Every row comes from one small tree of marks. The marks that hang from a mark follow it in brackets, in alphabetical order. Every link used is in the known rows. Which tree was each row made from?
Known rows:
fidom{moti}: [-0.03 -0.05  0.01  0.13 -0.12 -0.14  0.06  0.14  0.15 -0.15 -0.03  0.02
  0.25  0.11 -0.04  0.20  0.10]
safelu{fipav{fidom{moti{vini{getin{miva}}}}}}: [-0.07 -0.02 -0.16  0.18 -0.47 -0.04  0.05  0.25  0.31 -0.26 -0.12 -0.36
  0.37  0.11  0.02  0.03  0.17]
safelu{fipav{fidom{moti{vini{getin{miva tivutez}}}}}}: [-0.02  0.03 -0.22  0.20 -0.51 -0.03  0.09  0.44  0.28 -0.29 -0.12 -0.46
  0.51  0.06 -0.07  0.07  0.22]
fidom{fipav moti{safelu vini{getin{miva tivutez}}}}: [ 0.06  0.08 -0.25  0.41 -0.24 -0.02 -0.01  0.38  0.32 -0.26  0.03 -0.37
  0.52 -0.05 -0.28 -0.06  0.47]
safelu{fipav{fidom{moti{vini}}}}: [-0.06 -0.07 -0.06  0.13 -0.49 -0.12  0.09  0.19  0.34 -0.23 -0.07 -0.26
  0.29  0.21  0.02  0.24 -0.06]
safelu{fipav{fidom{moti{vini{getin}}}}}: [-0.09 -0.06 -0.10  0.06 -0.45 -0.02 -0.05  0.14  0.36 -0.24 -0.11 -0.24
  0.34  0.13  0.10  0.13  0.04]
miva{getin{tivutez vini}}: [-0.10  0.08 -0.01  0.22 -0.03 -0.10  0.16  0.19  0.02 -0.14 -0.11 -0.25
  0.48 -0.20 -0.24 -0.10  0.21]
vini{getin moti}: [-0.12 -0.02 -0.01 -0.02 -0.03  0.05 -0.15  0.17  0.15 -0.13 -0.02 -0.04
  0.27 -0.13  0.01 -0.18  0.16]
getin{miva tivutez vini{moti{safelu{fipav}}}}: [-0.10  0.13 -0.22  0.24 -0.39 -0.26  0.17  0.67  0.14 -0.21  0.11 -0.36
  0.45 -0.03 -0.28 -0.33  0.32]
getin{miva}: [-0.07  0.02  0.02  0.24  0.01 -0.13  0.11  0.21  0.04 -0.12 -0.02 -0.05
  0.15 -0.03 -0.15 -0.11  0.23]
fipav{fidom{moti{vini}}}: [-0.03 -0.09 -0.01  0.11 -0.36  0.00  0.05  0.14  0.28 -0.21 -0.11 -0.29
  0.26  0.13 -0.01  0.25 -0.03]
fipav{fidom{moti{vini{getin{tivutez}}}}}: [ 0.01 -0.02 -0.12  0.06 -0.37  0.11 -0.05  0.27  0.28 -0.25 -0.14 -0.36
  0.45 -0.01 -0.03  0.17  0.13]
fidom{moti{vini}}: [-0.01 -0.02 -0.01  0.17 -0.19 -0.02  0.09  0.17  0.24 -0.14 -0.03 -0.15
  0.24  0.04  0.00  0.15  0.14]
vini{getin{miva tivutez} moti{safelu{fipav{fidom}}}}: [-0.09  0.03 -0.25  0.13 -0.43 -0.07 -0.13  0.50  0.23 -0.29  0.05 -0.32
  0.38  0.05 -0.27 -0.36  0.31]
fipav{fidom{moti{safelu vini{getin{tivutez}}}}}: [ 0.01 -0.02 -0.18  0.10 -0.40  0.09 -0.17  0.28  0.33 -0.28 -0.03 -0.31
  0.36  0.08 -0.16 -0.01  0.29]
moti{safelu{fipav{fidom}} vini{getin{tivutez}}}: [-0.09  0.02 -0.15  0.11 -0.39  0.00 -0.19  0.30  0.34 -0.25  0.04 -0.22
  0.26  0.04 -0.17 -0.23  0.28]

Write each row's tree:
[-0.07  0.12 -0.06  0.25 -0.14 -0.18  0.26  0.49  0.00 -0.14 -0.06 -0.30
  0.43 -0.15 -0.20 -0.06  0.25] | getin{miva tivutez vini}
[ 0.01 -0.02 -0.09  0.34 -0.21 -0.11 -0.02  0.13  0.39 -0.20  0.08 -0.17
  0.30  0.11 -0.18  0.11  0.18] | fidom{fipav moti{safelu vini}}
[-0.16  0.02 -0.07  0.16 -0.10 -0.06 -0.01  0.12  0.12 -0.15  0.01 -0.25
  0.34 -0.10 -0.26 -0.41  0.25] | miva{getin{vini{moti{safelu}}}}
[-0.06 -0.03 -0.11  0.18 -0.28 -0.28 -0.02  0.20  0.26 -0.20  0.11  0.10
  0.18  0.28 -0.14  0.00  0.23] | fidom{moti{safelu{fipav}}}
[-0.14  0.02 -0.06  0.06 -0.20 -0.13 -0.01  0.32  0.16 -0.13  0.07 -0.16
  0.26 -0.03 -0.14 -0.26  0.16] | getin{vini{moti{safelu}}}
[-0.05  0.05 -0.23  0.27 -0.34 -0.07 -0.02  0.29  0.30 -0.23  0.06 -0.18
  0.26  0.11 -0.11 -0.27  0.48] | fidom{moti{safelu{fipav} vini{getin{miva}}}}
[-0.14 -0.08 -0.08  0.05 -0.39 -0.17 -0.13  0.25  0.29 -0.23  0.10 -0.12
  0.16  0.20 -0.17 -0.19  0.02] | vini{moti{safelu{fipav{fidom}}}}
[-0.17 -0.07 -0.13 -0.02 -0.35 -0.07 -0.27  0.20  0.31 -0.24  0.05 -0.10
  0.21  0.12 -0.09 -0.30  0.13] | vini{getin moti{safelu{fipav{fidom}}}}
[-0.07  0.06 -0.21  0.23 -0.41 -0.02 -0.09  0.41  0.29 -0.27  0.03 -0.35
  0.29  0.01 -0.25 -0.34  0.40] | moti{safelu{fipav{fidom}} vini{getin{miva tivutez}}}
[-0.04 -0.01 -0.16  0.09 -0.49 -0.01 -0.01  0.33  0.35 -0.27 -0.10 -0.33
  0.48  0.08  0.00  0.17  0.11] | safelu{fipav{fidom{moti{vini{getin{tivutez}}}}}}
[-0.12  0.06 -0.12  0.18 -0.21 -0.15  0.09  0.43  0.10 -0.15  0.06 -0.30
  0.29 -0.06 -0.21 -0.35  0.28] | getin{miva vini{moti{safelu}}}
[-0.21 -0.04 -0.11  0.13 -0.39 -0.16 -0.01  0.14  0.23 -0.23 -0.02 -0.35
  0.38  0.07 -0.24 -0.33  0.05] | miva{getin{vini{moti{safelu{fipav{fidom}}}}}}
[-0.05  0.07 -0.04  0.12 -0.06  0.12 -0.07  0.28  0.18 -0.13 -0.03 -0.16
  0.31 -0.22 -0.07 -0.11  0.32] | moti{vini{getin{tivutez}}}
[-0.07  0.01 -0.17  0.15 -0.32 -0.06 -0.12  0.19  0.36 -0.20  0.07 -0.05
  0.23  0.13 -0.03 -0.16  0.37] | fidom{moti{safelu{fipav} vini{getin}}}
[-0.04  0.08 -0.20  0.17 -0.13  0.03 -0.12  0.48  0.11 -0.20  0.08 -0.21
  0.34 -0.13 -0.29 -0.44  0.50] | vini{getin{miva tivutez} moti{safelu}}
[-0.08 -0.10 -0.04  0.09 -0.42 -0.24  0.06  0.15  0.26 -0.24 -0.07 -0.09
  0.29  0.29 -0.01  0.29 -0.09] | safelu{fipav{fidom{moti}}}
[-0.15  0.02 -0.17  0.16 -0.44 -0.15  0.02  0.33  0.21 -0.26 -0.01 -0.45
  0.51  0.02 -0.33 -0.28  0.13] | miva{getin{tivutez vini{moti{safelu{fipav{fidom}}}}}}
[-0.12 -0.05 -0.05  0.16 -0.38 -0.11 -0.09  0.16  0.35 -0.21  0.08 -0.15
  0.06  0.17 -0.15 -0.16  0.12] | moti{safelu{fipav{fidom}} vini}
